Each row was made from one small tree. Brackets hold a mark, then the marks that hang from it, in alphabetical order. Every link used is in the known rows. Write each row's tree.
Known rows
(gokem (zikonu (fataf gamizo))): -0.776 -0.345  0.442  0.544 -0.634 -0.247  0.415  0.379  1.418 -3.462  2.924 -0.121 -0.297 -2.262  3.527 -1.292 -1.116 -0.776 -1.003  1.472 -0.697
(vuruguv (gokem gamizo zikonu)): -0.781 -0.232 -0.290  2.201 -1.111 -1.750  1.863  0.412 -3.406 -0.617  1.386  1.846 -0.197  0.740 -0.950  2.029 -3.794 -0.549 -0.398  2.403 -1.843
(gamapit gamizo):  0.662 -0.195  1.578  0.097 -0.472 -0.112  0.826 -1.364  0.710  2.198 -0.204  0.808  0.524  0.899  2.588 -0.199 -0.491 -0.303 -0.289 -0.044  0.040
(gokem (gamizo fataf rele vudi) zikonu): -0.071 -0.890 -0.648  1.092 -0.894 -1.839  2.483  0.053 -2.547 -2.065  1.177  0.756 -0.500 -2.841 -1.658  3.700 -2.353  0.197  0.858  0.252 -0.254
(vudi (gamizo gamapit)):  0.579  1.673  1.296 -0.935  1.355  0.170  1.009 -2.280  0.116  4.126 -2.030  0.212  1.286  5.045  0.603 -1.069  2.675 -1.112 -0.435 -0.813  0.499
(zikonu fataf): -0.231 -0.169  1.213 -1.314 -0.758 -2.113 -0.230 -0.207 -0.375 -0.271  0.725  0.983 -1.016  2.581  1.952  0.105 -0.381 -1.982  0.670  0.378 -0.462
(vudi (gamizo fataf gamapit rele)):  0.072  0.762  0.492 -1.029  1.659  0.879  1.920 -2.833  0.841  2.484 -1.058 -1.610  1.085  4.203 -2.238  0.711  2.009 -0.376  0.919 -2.088  1.168
(mipu (gamizo fataf gamapit vudi)):  0.404  0.372 -0.782 -1.347  1.505  1.645 -3.518  0.620  3.316  0.702 -3.097 -1.304  0.835 -1.207 -0.699 -3.037  3.488  1.082 -1.015 -0.923  0.981
(gokem (gamizo rele vudi) (zikonu fataf)): -0.631 -1.155  0.983  0.651 -2.604 -0.983  1.956  2.160 -5.710 -3.276  2.095  2.007 -2.091 -4.274  2.437  2.416 -3.287 -0.827  0.704  1.112 -1.165
(mipu (gamizo vudi)):  0.423 -0.374  0.128 -0.915 -1.444  1.452 -3.063  0.767 -1.111  0.428 -0.964  0.153 -0.748 -2.560  1.065 -2.726  0.684  0.491 -1.957  0.359 -0.680
(zikonu (fataf (gamizo gamapit vudi))):  0.220  0.872  0.387 -1.669  1.246  1.543 -3.364  2.350  1.866 -0.399 -1.499 -0.059 -0.177 -1.200  3.816 -3.513  3.588  0.153 -0.554 -0.206  0.773
(gamizo vudi):  0.691 -0.002  0.233 -0.869 -0.738 -0.856 -2.052  0.318 -1.221  1.789 -1.135  1.733 -0.441  0.156  0.731 -0.942  0.830 -0.394 -0.435 -0.018 -0.481
(mipu (gamizo fataf) (vuruguv gokem)): -0.039 -0.509 -1.037  0.839  0.412  1.766 -3.567 -0.146  1.726 -0.380  0.109 -1.782  0.535  2.249 -2.565  0.134  1.297  1.891  0.497  1.673  0.079
(rele (gamizo fataf gamapit vudi)):  1.776  0.548 -1.509 -0.471  1.881 -0.051 -0.603  0.282  4.606  3.423 -3.885  0.257  1.510  1.598 -2.932 -1.127  1.851  0.779  0.520 -1.897  1.228
(zikonu (fataf (gamizo rele))): -1.072 -0.382  0.662 -0.821 -1.089  0.923  0.429  0.143 -1.073 -2.746  3.221 -1.520 -1.814 -1.469  2.392 -0.418 -0.620 -0.356  0.291 -0.017 -0.170
(vuruguv gokem): -0.558 -0.122 -0.179  0.337 -0.672  0.064 -1.488  0.178 -1.056  1.512  0.095  0.925 -0.487  3.442 -1.609 -0.195 -1.409 -0.410 -0.438  0.869 -1.105
(vudi (gamizo fataf rele)): -0.008 -0.396  0.619 -0.882  0.235  0.546  2.244 -3.497 -0.392  1.656  0.254 -1.124  0.064  3.937 -2.444  2.115  0.063 -0.617  1.189 -1.310  0.341
(zikonu (fataf gamizo)): -0.323  0.084  0.651 -1.166  0.072 -0.508 -0.751 -0.097  1.484 -1.585  1.478 -0.533 -0.798  0.398  3.047 -1.098  0.835 -0.804 -0.066  0.685 -0.094
(rele (gamizo gamapit vudi)):  1.680  0.857 -0.666 -0.108  0.373  0.515 -0.629  1.089  1.455  3.898 -3.013  1.173  0.743  0.557 -0.604 -2.154  0.916  0.476 -0.687 -1.363  0.413
(vuruguv (gokem zikonu)): -0.984 -0.604 -0.311  1.878 -1.287  0.468 -0.263  0.578 -1.152 -0.315  1.458  1.403  0.065  0.357 -1.020 -0.338 -3.381 -0.250 -1.393  1.691 -1.822
(rele (gamizo fataf vudi)):  1.852 -0.632 -1.472 -0.305  0.358 -0.777 -0.347 -0.389  3.239  2.568 -2.661  0.787  0.655  1.397 -3.028  0.207 -0.200  0.543  0.692 -1.122  0.361
(vudi gamizo):  0.588  0.511  1.356 -0.858 -0.097 -0.353  1.290 -2.931 -1.166  3.365 -0.708  0.836  0.335  4.717  0.361  0.314  0.846 -1.414 -0.216 -0.064 -0.433

Which tree is each row?
 0.529 -1.118  1.544  0.026 -1.784  2.642 -0.319  0.588 -2.547  1.361 -0.274  1.013 -0.752 -3.255  2.537 -0.293 -1.228  1.054 -0.197 -0.909 -0.169 -> (gamapit (gamizo rele vudi))
-0.199 -0.140 -0.706 -0.932  0.320  2.773 -2.576  0.833  1.047 -0.538 -1.372 -2.293  0.005 -3.090 -1.301 -2.061  1.988  1.625 -0.677 -1.585  0.812 -> (mipu (gamizo fataf gamapit rele vudi))
 0.124  0.121 -0.595  1.154  0.471 -4.449  3.701 -1.868  0.683 -1.262  0.968  0.596  0.808  1.210 -1.497  3.524 -1.728 -1.141  0.808  1.179 -0.163 -> (gokem (gamizo fataf) zikonu)
-0.357  0.806 -0.504 -0.535  1.293 -0.816  1.233 -1.392  1.636  0.493  0.307 -1.885  0.578  2.159 -2.344  0.587  1.209 -0.132  0.942 -1.742  1.305 -> (gamizo fataf gamapit rele)
-0.102  1.022 -0.323 -0.394  0.386  2.749 -1.464  1.278 -0.538  0.032  0.279 -1.242 -0.281 -2.857  1.405 -2.758  2.404  1.447 -1.164 -1.194  0.757 -> (fataf (gamizo gamapit rele vudi))
-0.543 -0.230  1.029  0.687 -1.097 -3.618  3.275  0.080 -2.627 -2.487  2.041  1.796 -0.729 -0.380  2.441  2.426 -2.850 -2.097  0.582  1.982 -1.062 -> (gokem gamizo (zikonu fataf))
 0.182  0.319 -0.603 -0.806  1.129  0.691 -1.363  0.443  0.925  0.838 -1.321 -0.736  0.316  0.114 -1.903 -0.223  2.140  0.643  0.677 -1.990  1.141 -> (gamizo fataf gamapit rele vudi)
 0.670  0.114 -0.455  0.095  0.747 -0.409 -1.391 -1.805  2.509 -0.467  0.575 -2.055  0.833  1.395 -0.954  0.386  2.642  1.050  0.673  0.987  1.050 -> (mipu (gamizo fataf) vuruguv)
-0.392  0.330  0.023  1.843 -1.198 -0.695  1.224  0.459 -5.940  0.084  2.387  0.271 -1.028  2.365 -1.537  4.075 -1.412  0.974  2.135  1.827 -0.485 -> (mipu (vuruguv (gokem (gamizo rele))))
-0.196 -1.306 -0.596 -0.925 -1.199  2.114 -2.148  0.183 -0.139 -1.309 -0.014 -1.700 -1.011 -3.214 -1.574 -0.796  0.001  1.306 -0.557 -0.950 -0.118 -> (mipu (gamizo fataf rele vudi))
 0.699  1.254  0.368 -1.446  2.840 -0.329  0.854 -3.042  3.325  3.619 -2.848 -0.631  1.937  6.149 -1.552 -0.118  3.507 -0.846  0.721 -1.455  1.332 -> (vudi (gamizo fataf gamapit))
-0.113 -0.217 -0.244 -0.361 -1.148  2.130 -1.293  0.680 -1.759 -0.651  1.528 -0.657 -1.134 -2.982  1.107 -1.219  0.404  1.168 -0.957 -0.492 -0.087 -> (fataf (gamizo rele vudi))
-0.019 -0.953 -1.336  1.338  0.002 -0.833 -0.623  1.506 -1.015 -0.698 -1.201  1.963  0.151 -0.185 -2.722  2.325 -2.198  0.566  0.402  1.559 -1.012 -> (vuruguv (gokem (gamizo fataf vudi) zikonu))
-0.191 -0.491  0.315  1.617 -2.347 -1.088  2.651  0.866 -5.507 -1.551  2.019  1.663 -1.154 -4.191  0.497  2.364 -3.191 -0.056 -0.267  0.815 -1.118 -> (gokem (gamizo rele vudi) zikonu)
 1.198  0.975 -1.406 -0.036  2.100 -1.338  1.593 -1.424  5.288  3.035 -2.202 -0.799  1.740  3.757 -3.382 -0.088  0.832 -0.085  0.783 -1.719  1.343 -> (rele (gamizo fataf gamapit))
-1.184 -0.798  0.510  1.325 -1.323 -1.634  1.248  1.818 -3.558 -2.313  1.441  2.128 -1.052  0.211  0.815  2.091 -4.070 -1.329  0.472  2.605 -1.922 -> (vuruguv (gokem gamizo (zikonu fataf)))
 0.219 -1.013  0.773  0.070 -0.113  0.693  1.814 -1.939  1.307  0.493  0.614 -1.074  0.299 -0.198 -0.185  1.831 -1.180  0.520  1.104 -1.260  0.640 -> (gamapit (gamizo fataf rele))
-0.296  0.624  0.188  1.421 -0.826 -0.602  2.288  1.546 -4.450 -0.742  0.762  1.149 -0.157 -3.954  0.796  0.994 -1.227  0.230 -0.467  0.097 -0.199 -> (gokem (gamizo gamapit rele vudi) zikonu)
-0.511  1.234  0.430 -1.228  1.603  0.195 -1.014  0.649  2.724 -0.767  0.200 -1.154  0.077  1.046  3.159 -2.663  2.744 -0.629 -0.327 -0.065  0.986 -> (zikonu (fataf (gamizo gamapit)))
-1.561  0.288  0.462  0.846 -0.129  2.003  1.186  1.226  0.119 -3.872  3.533 -1.482 -0.371 -4.107  3.219 -1.872 -0.628 -0.035 -0.850  0.036  0.006 -> (gokem (zikonu (fataf (gamizo gamapit rele))))
-0.319 -0.803  0.307  0.199 -0.884  1.420 -1.656  2.147  0.452 -3.034  1.315  1.008 -0.616 -4.257  4.085 -2.274 -0.332  0.058 -1.280  1.333 -0.828 -> (gokem (zikonu (fataf (gamizo vudi))))
-0.585 -1.275  0.330  0.874 -1.700 -0.245 -1.281  3.641 -4.275 -1.857 -0.306  3.241 -1.343 -1.758  1.302  1.026 -3.336 -0.475  0.156  2.326 -2.087 -> (vuruguv (gokem (gamizo vudi) (zikonu fataf)))
-0.707  0.291 -0.581 -0.570  0.476  1.471 -0.079 -0.840  1.806 -0.847  0.473 -3.308  0.224 -1.048 -1.806 -1.093  1.063  0.748 -0.468 -1.399  0.971 -> (mipu (gamizo fataf gamapit rele))
-0.016  0.797 -0.727 -0.918  1.760  0.132 -1.174 -1.181  4.137  0.323 -1.308 -2.409  1.101  0.927 -1.255 -2.081  2.553  0.192 -0.789 -0.747  1.049 -> (mipu (gamizo fataf gamapit))
 1.352 -0.954  0.559 -0.602  0.734  0.738 -1.579 -0.346  3.000  1.978 -2.816  0.906  0.914 -0.158  0.898  0.110  1.165  0.786  0.594 -0.817  0.674 -> (gamapit (gamizo fataf vudi))
 0.053  1.208 -0.715  1.046  1.952 -3.749  3.457 -1.292  1.851 -0.351 -0.148  0.085  1.799  1.416 -1.435  2.304  0.210 -0.920  0.588  0.385  0.864 -> (gokem (gamizo fataf gamapit) zikonu)
-1.331 -1.190  0.407  1.252 -1.547  0.717 -0.904  1.803 -1.386 -2.034  1.569  1.630 -0.879  0.013  0.859 -0.296 -3.597 -1.005 -0.337  2.017 -2.054 -> (vuruguv (gokem (zikonu fataf)))
 0.523  1.480 -0.364 -0.662  1.540  1.440 -2.741  1.095  1.923  1.351 -1.545 -0.262  0.671 -0.826  1.930 -3.563  3.901  0.875 -1.458 -0.509  0.880 -> (fataf (gamizo gamapit vudi))
 0.201 -0.849 -0.516 -0.720 -0.407  0.060 -0.844 -0.232 -0.135 -0.056 -0.158 -0.212 -0.736 -0.200 -2.074  1.148  0.105  0.422  0.905 -1.215  0.257 -> (gamizo fataf rele vudi)
-0.591  0.709 -0.622  1.386  0.880 -2.343  4.603 -1.052 -0.281 -1.501  1.518 -0.894  0.807 -0.378 -1.992  3.056 -1.295 -0.377  0.912 -0.226  0.706 -> (gokem (gamizo fataf gamapit rele) zikonu)
